Each row was made from one small tree. Brackets hold a mark, then the marks that hang from it, in alphabetical order. Every link used is in the known rows. Write each row's tree.
Known rows
{X {U J}}: [ 0.17 -0.45  0.66 -0.80 -1.27 -1.55 -1.81 -0.43 -2.55 -0.49  0.15 -0.71
 -0.15  1.59  0.24  1.48  0.62 -2.70 -1.59  0.92  0.75 -2.40 -1.71  0.41]
{J D R U}: [ 0.25 -0.34 -1.40  0.33  1.29  3.94  2.43  0.80  0.35 -1.12 -0.53  2.12
  0.10  2.33 -2.61 -2.10  1.52 -3.95  2.38 -1.91  0.40  2.58 -1.67 -1.97]
{R {J D U Y}}: [-1.05  0.79 -1.68  1.18  0.21  4.56  1.25  0.66  0.34 -3.03  0.49 -0.11
  0.24  1.31 -0.35 -2.71  1.07 -2.04  3.35 -1.71 -0.72  5.06  0.31 -1.13]
{U J}: [ 0.78  0.20 -0.78 -0.19 -1.13 -0.04 -1.13 -1.22 -2.54 -0.84 -0.98  0.03
 -1.13  1.35  1.17  0.12 -0.64 -1.21 -1.34  0.82  0.30 -0.19  0.06  1.21]
{U {J D}}: [ 1.63 -0.32 -2.04 -0.81 -1.66  1.97  0.01 -1.70 -2.78 -1.04 -1.22  0.53
 -0.50  2.15  0.16 -0.99 -0.76 -2.83 -0.49  0.83  0.50  0.60  0.38  0.90]
{K {X {U {J D Y}}}}: [-0.61 -0.28  0.18 -0.79 -2.36  1.56 -4.12  0.14 -4.20 -1.82  2.00 -1.45
  0.03  1.20 -1.82  0.74  1.87 -4.22 -0.25  1.39  2.00 -0.76 -1.14  0.44]
{E {U {J D {Y G}}}}: [-0.85 -1.29 -2.04 -0.28 -4.41  3.30 -2.11 -0.56 -1.03 -3.14 -0.36  0.19
  0.99 -0.79  0.23  0.39 -1.43 -1.31 -1.15  1.93  1.29  2.25  1.64 -0.53]
{D J}: [ 0.92  0.42 -0.98  0.75 -0.42  1.99  0.23 -0.63 -0.45 -0.90 -0.77  1.57
 -0.85 -0.25 -1.06 -0.71 -0.18 -1.74  1.22 -0.35  0.79  1.41  0.07  0.26]
{E {U J}}: [ 0.07 -0.09 -1.67  0.21 -1.29  0.33 -1.00 -2.02 -1.15 -1.26 -0.43 -0.63
  0.24  0.51  0.77  2.40 -1.54 -1.86 -1.02  1.54 -0.03 -1.38 -0.35  0.52]
{R {J D {Y G}}}: [-0.52 -0.74 -1.70  0.51 -2.56  3.42 -0.18  1.46 -1.18 -3.58 -0.44  1.65
  1.52  0.03  0.71 -3.11 -0.21  0.79  1.41 -0.26  0.61  5.53  3.44 -0.64]
{X {U {J D Y}}}: [-0.18 -0.85 -0.32 -1.34 -2.38  1.63 -2.93  0.64 -2.77 -1.90  0.28 -1.22
 -0.72  1.90 -0.35  0.25  1.07 -3.57 -0.78  1.10  1.30  0.84 -0.38  0.16]
{Z {U {J Y}}}: [-1.79  1.19  0.39 -1.50 -1.34  0.78 -2.59  0.61 -2.96 -2.38 -1.09 -1.66
 -1.40  2.07  2.72  0.87  0.67 -2.24 -2.52  1.34 -0.31  0.98 -0.60  0.71]
{U {J D R {Y G}}}: [ 0.51 -2.31 -1.92 -0.77 -3.56  4.09 -1.96  2.05 -3.67 -3.44 -1.89  3.15
 -0.72  2.17  0.55 -2.73  0.19 -1.88 -0.93  1.20  2.02  4.97  2.43 -0.31]
{K {J D Y} X}: [ 1.22  0.76  0.09  0.70 -2.15  3.94 -1.64  0.45 -2.63 -0.18  1.24 -0.55
  1.02 -1.09 -2.45  0.22  1.99 -1.81  0.84  1.10  2.64  2.00  0.30  0.18]
{L {J D R}}: [ 3.46 -2.01 -3.63  0.21  1.49  4.78  0.28  0.62 -0.09 -3.06 -1.46  3.16
  1.03  2.36 -1.84 -2.97 -0.38 -2.56  0.84 -0.70  1.16  2.82  1.75 -0.28]
{X U}: [-0.43 -0.29  1.38 -0.52  0.05 -1.56 -0.61  0.71  0.04  0.26  1.25 -0.92
  0.90  0.50 -0.95  1.40  1.15 -1.00 -0.21 -0.17  0.54 -2.01 -1.71 -0.80]
{L {J D R U Y}}: [ 1.18 -0.88 -2.38  1.10  1.39  6.67 -0.61  1.71  1.54 -3.89  0.01  1.86
 -0.20  1.64 -2.18 -3.10  1.27 -3.34  1.97 -1.71  1.11  5.57  0.34 -1.26]
{E U}: [-0.50 -0.42 -0.80  0.51 -0.03  0.34  0.30 -0.97  1.70 -0.55  0.51 -0.79
  1.33 -1.17 -0.32  2.26 -1.06 -0.89  0.34  0.79 -0.08 -1.27 -0.41 -0.58]
{L {J D R Y}}: [ 2.13 -2.14 -2.93  0.17  0.67  6.03 -1.88  2.03 -0.09 -4.02 -1.18  2.30
 -0.28  2.20 -0.84 -3.25  0.24 -2.18  0.96 -0.06  1.44  5.18  2.59 -0.23]
{J D R U {Y G}}: [-1.43 -1.08 -0.47  0.52 -1.61  4.66  0.32  2.71  0.34 -2.55 -0.17  2.31
  0.19  0.33 -1.88 -2.92  1.71 -1.65  1.26 -1.05  1.23  5.66 -0.02 -2.75]
{G Y}: [-0.25 -0.37  1.73 -0.06 -1.38 -0.12 -0.54  0.84 -0.32  0.38  0.19  1.11
  0.40  0.01 -0.05  0.25 -0.56  1.78 -1.17 -0.23  1.17  2.07  0.02  0.12]
{L J}: [ 2.29 -0.35 -1.47  0.99  0.87  1.50 -1.19 -0.28  0.98 -1.60  0.02  0.60
  0.75 -0.31 -0.50 -0.61 -0.80  0.29 -0.47 -0.22  0.44  0.70  1.10  0.36]
{E {U {J R Y}}}: [-0.89 -1.21 -1.74  0.12 -1.00  3.11 -3.00  0.72 -1.65 -3.38 -1.67  0.63
 -1.47  1.97  1.44  1.16 -0.32 -2.80 -0.49  1.83  0.37  2.39  0.86  0.72]
{U {J R}}: [ 1.16 -0.97 -1.51 -0.37 -0.28  1.16 -1.00  0.19 -3.46 -1.65 -2.20  2.36
 -1.58  3.37  0.97 -0.98 -0.10 -2.53 -0.86  0.51  0.57  1.52  0.06  1.01]

Which tree is each row?
[-1.21  0.53 -0.51  1.64  0.41  5.10 -0.33  2.00  0.23 -2.82 -0.60  2.35
 -2.44  1.05 -1.72 -2.13  2.00 -3.53  2.51 -1.61  0.94  5.44 -0.82 -0.61] : {D {J R U Y}}
[ 2.31  0.38  0.21  1.36  0.03  1.69 -0.90  0.83 -3.75  0.60 -0.11  2.10
  1.00  0.53 -2.57  0.37  1.93 -2.28  0.56  0.44  2.56  0.34 -0.79  0.46] : {K {J R} X}
[ 0.34 -0.70 -1.68 -0.86 -2.07  3.59 -2.12 -0.17 -2.79 -2.43 -0.84 -0.21
 -1.52  1.85  1.01 -0.90  0.15 -2.40 -0.16  1.33  0.67  2.83  1.09  1.23] : {U {J D Y}}
[-0.23 -1.04 -1.22 -0.27 -1.07  2.71 -3.12  1.64 -3.33 -2.90 -1.89  1.66
 -2.96  2.96  1.71 -1.04  0.62 -2.35 -0.83  1.33  0.75  3.74  1.21  1.25] : {U {J R Y}}
[-0.11  0.16  1.19  2.00 -2.33  3.40 -0.43  3.18 -0.44 -0.75 -0.19  2.05
  0.28 -1.28 -1.43 -0.96  2.69 -0.45 -0.06 -0.38  2.60  5.42 -0.71 -1.97] : {K {J R U {Y G}}}
[-2.91  0.44  1.48  1.18 -2.50  1.46 -0.96  1.82  1.73 -1.13  1.65 -0.41
 -0.08 -2.12 -0.64 -0.98  1.40  1.06 -0.04 -0.60  0.68  3.23 -0.61 -2.23] : {J U {Y G}}
[-1.42 -1.64  0.38  0.10 -1.88  2.37 -2.02  3.43 -0.77 -2.12 -0.79  2.63
 -0.40  0.35  0.41 -1.82  0.97  0.84 -0.47  0.66  1.27  4.70  2.09 -1.01] : {J R {Y G}}
[-1.38  0.19 -1.08  1.57 -1.74  4.09  1.10  1.20  0.52 -3.13  0.58  1.16
  1.29 -0.15 -0.41 -3.08  0.88 -0.30  2.20 -1.42  0.24  5.55  0.92 -2.24] : {R {J D U {Y G}}}
[ 0.38  0.46 -0.99  1.68  1.27  3.92  1.49  0.53  0.16 -1.55 -0.91  3.30
 -1.29  1.40 -2.57 -1.72  1.22 -4.17  2.91 -2.04  0.79  3.34 -1.74 -1.03] : {D {J R U}}
[-0.55 -2.21 -0.90 -0.73 -2.20  4.17 -0.77  3.09 -1.21 -2.61 -1.21  3.05
  0.40  0.71 -0.92 -2.99  0.76 -0.57  0.25  0.39  1.58  5.45  2.38 -1.41] : {J D R {Y G}}
[-1.39 -0.17 -0.10  1.92 -1.88  4.75 -0.64  2.77  0.24 -2.97 -0.58  3.50
 -1.30 -0.43 -2.08 -2.47  1.57 -1.97  1.71 -1.06  1.91  6.18 -0.01 -1.72] : {D {J R U {Y G}}}
[ 2.18  0.97 -0.38  1.87  0.27  4.18  1.47  0.31 -2.39  0.48  0.91  1.85
  1.56  0.78 -4.85 -0.94  2.86 -4.85  2.63 -1.18  2.57  1.58 -2.63 -1.33] : {K {J D R U} X}
[-1.12 -1.91  0.61 -0.46 -3.09  0.60 -3.82  3.02 -3.24 -2.86 -0.63  1.79
 -0.73  1.53  0.62 -0.28  1.21 -1.62 -2.18  1.31  2.17  2.46  0.30 -0.28] : {X {U {J R {Y G}}}}
[ 0.77  0.17  1.40  0.23 -2.00  2.21 -2.61  1.20 -2.60  0.20  2.63 -1.40
  1.65 -0.95 -3.50  1.42  3.07 -3.35  0.69  0.88  3.25 -0.19 -1.40 -0.29] : {K {J D Y} {X U}}
[ 0.56 -1.67 -2.20 -1.00 -1.33  4.69 -2.10  1.16 -3.67 -3.24 -2.26  1.84
 -2.04  3.69  0.74 -2.12  0.23 -3.73  0.35  0.98  0.92  4.30  1.67  0.97] : {U {J D R Y}}
[ 2.04 -1.41 -2.85 -1.05 -0.57  3.10  0.19 -0.08 -3.85 -1.98 -2.52  2.75
 -0.90  4.03 -0.35 -1.80 -0.44 -4.30 -0.16  0.36  0.86  2.26  0.56  0.53] : {U {J D R}}
[ 0.79 -0.47 -0.24 -0.92 -1.62  0.06 -1.91 -1.37 -4.09 -0.54  1.58 -0.71
  1.05  1.59 -2.44  0.80  1.08 -4.63 -0.43  0.99  1.79 -3.16 -2.20  0.29] : {K {X {U {J D}}}}
[ 0.99  0.12 -1.95 -2.25  0.18  2.62  0.78  0.31 -4.44 -2.53 -2.75  1.90
 -0.14  5.12  0.69 -1.08  0.20 -5.20 -1.07  0.44  0.36  1.19 -1.22  0.16] : {Z {U {J D R}}}
[ 1.26 -1.18 -0.86 -0.73 -0.65  1.35 -1.88  0.16 -5.31 -1.48  0.55  1.72
  0.37  3.61 -2.78 -0.20  1.62 -6.16  0.14  0.66  2.15 -1.70 -1.67  0.11] : {K {X {U {J D R}}}}
[-1.48  0.35 -0.22  0.36 -0.56  3.97  0.42  0.81  1.38 -1.41  1.10 -1.04
 -0.66 -0.05 -1.65 -1.24  1.68 -2.15  2.03 -0.99  0.10  3.54 -1.19 -1.64] : {J D U Y}
[-1.06 -0.42  0.88 -0.79 -1.87 -0.33 -4.00  1.03 -2.56 -1.62  0.59 -1.69
 -1.34  1.20  0.88  1.48  1.24 -2.14 -1.54  1.39  0.84  0.12 -0.71  0.51] : {X {U {J Y}}}
[-1.88  1.38 -0.51  1.91  0.51  2.71  0.11  1.25  0.88 -2.71  0.45 -0.53
 -0.47  0.45  0.71 -1.57  1.37 -0.25  2.54 -1.63 -0.84  4.25 -0.03 -0.77] : {R {J U Y}}
[-0.92 -1.23 -0.28 -0.28 -3.33  2.96 -1.09  1.71 -0.19 -1.70  0.23  0.75
  0.77 -1.02 -0.54 -1.78  0.04  0.56 -0.11  0.54  1.41  3.81  1.87 -1.23] : {J D {Y G}}
[-1.40  1.39  0.21  1.79 -0.72  3.88 -0.34  0.71  1.27 -1.77  0.52  0.01
 -1.91 -0.81 -1.70 -1.00  1.52 -2.19  2.29 -1.10  0.65  3.95 -1.06 -0.55] : {D {J U Y}}
[-2.31  0.80  0.12  2.19 -1.53  2.13  0.09  1.68  0.66 -2.97  0.94  0.53
  0.75 -0.92  0.78 -2.33  0.94  1.32  1.46 -1.22 -0.15  4.93  0.89 -1.47] : {R {J U {Y G}}}
[-0.20 -1.78 -1.75 -0.70 -0.09  4.90 -0.81  2.44 -1.04 -2.67 -1.14  1.81
 -0.98  2.43 -0.67 -2.42  1.07 -2.50  1.40  0.26  0.62  4.64  1.65 -0.39] : {J D R Y}
[-0.21 -0.68 -1.23  0.90 -0.22  4.62 -1.59  2.08 -1.20 -3.03 -1.77  3.14
 -2.49  1.49 -0.65 -1.91  1.00 -2.65  1.65  0.06  0.94  5.21  1.41  0.61] : {D {J R Y}}
[ 1.78 -2.36 -2.66  0.34 -1.44  5.31 -1.91  2.66  0.17 -4.33 -1.00  3.54
  0.95  0.63 -1.30 -3.80 -0.07 -0.52 -0.21  0.11  2.05  5.83  3.36 -1.22] : {L {J D R {Y G}}}
[ 1.33  1.55  0.82  2.38  0.73  2.21  0.38  0.60 -2.03  0.87  1.08  1.35
  0.71  0.00 -3.89  0.22  3.04 -3.32  1.69 -1.01  2.35  0.75 -2.89 -1.30] : {K {J R U} X}
[-1.66 -0.90 -0.52  0.65 -4.08  1.28 -3.08 -0.16 -0.91 -2.65 -0.04 -0.39
  0.29 -1.34  1.15  1.43 -1.17  0.31 -2.14  2.17  1.03  1.61  1.35 -0.18] : {E {U {J {Y G}}}}
[-0.85 -0.42  0.07  1.01 -3.32  2.80 -1.86  1.60 -0.20 -2.08 -0.26  1.88
 -0.54 -1.96 -0.42 -1.33  0.07  0.35  0.03  0.37  1.84  4.42  1.91 -0.36] : {D {J {Y G}}}
[-0.14  0.44  1.10 -0.12 -1.23 -1.81 -3.27 -1.06 -3.86 -0.03  1.93 -1.08
  0.38  0.92 -1.77  1.93  1.26 -3.24 -1.20  0.87  1.41 -3.92 -2.67  0.56] : {K {X {U J}}}
[ 1.71  0.20  1.64  0.90 -0.12  0.18 -1.55  1.63 -3.42  0.86  1.13  1.23
  1.81  0.64 -3.72  1.44  2.86 -3.48  0.31  0.42  3.30 -1.55 -2.23 -0.36] : {K {J R} {X U}}
[-1.78 -0.08  0.27 -1.21 -2.35  1.56 -2.49  2.59 -3.84 -3.54 -2.03  1.62
 -0.89  2.59  2.37 -0.96  0.90 -1.77 -2.93  1.47  0.90  3.38  0.31 -0.08] : {Z {U {J R {Y G}}}}
[-0.28 -1.18 -1.18 -0.80 -4.26  2.78 -2.18  0.51 -2.68 -2.58 -0.69  0.92
 -0.32  0.41  0.70 -1.51 -0.46 -0.53 -1.56  1.48  1.57  3.54  2.11 -0.07] : {U {J D {Y G}}}
[-0.64 -1.41 -0.52 -0.17 -3.20  2.20 -3.30  2.09 -3.50 -3.16 -1.90  2.66
 -1.54  1.33  1.53 -1.65  0.20 -0.34 -1.79  1.39  1.75  4.39  1.86  0.43] : {U {J R {Y G}}}
[-0.51  0.12  3.22  0.99 -4.05 -0.40 -3.60  2.43 -2.38  0.55  3.00 -0.82
  2.28 -3.40 -2.71  1.85  2.92 -0.01 -1.22  1.29  3.91 -0.06 -0.90 -1.13] : {K {J {Y G}} {X U}}
[ 1.33 -0.64  0.04  0.25 -4.29  3.48 -0.55  1.52 -1.16 -0.47 -0.11  0.81
  1.81 -1.84 -1.02 -0.82  0.71  0.55 -0.45  0.91  2.88  4.46  1.66 -0.93] : {K {J D {Y G}}}
[-1.86 -0.06  0.30  0.47 -2.68  3.48  0.18  1.49  1.35 -1.41  1.26  0.02
  0.61 -1.47 -1.65 -1.93  1.50 -0.53  0.73 -0.79  1.00  4.05 -0.16 -2.65] : {J D U {Y G}}
[ 0.42 -0.12  2.08  1.00 -0.91  1.67 -3.68  3.20 -3.25 -0.20  1.47  0.41
  0.79  0.24 -2.88  1.54  3.76 -3.04  0.44  0.88  3.33  0.87 -1.45 -0.21] : {K {J R Y} {X U}}
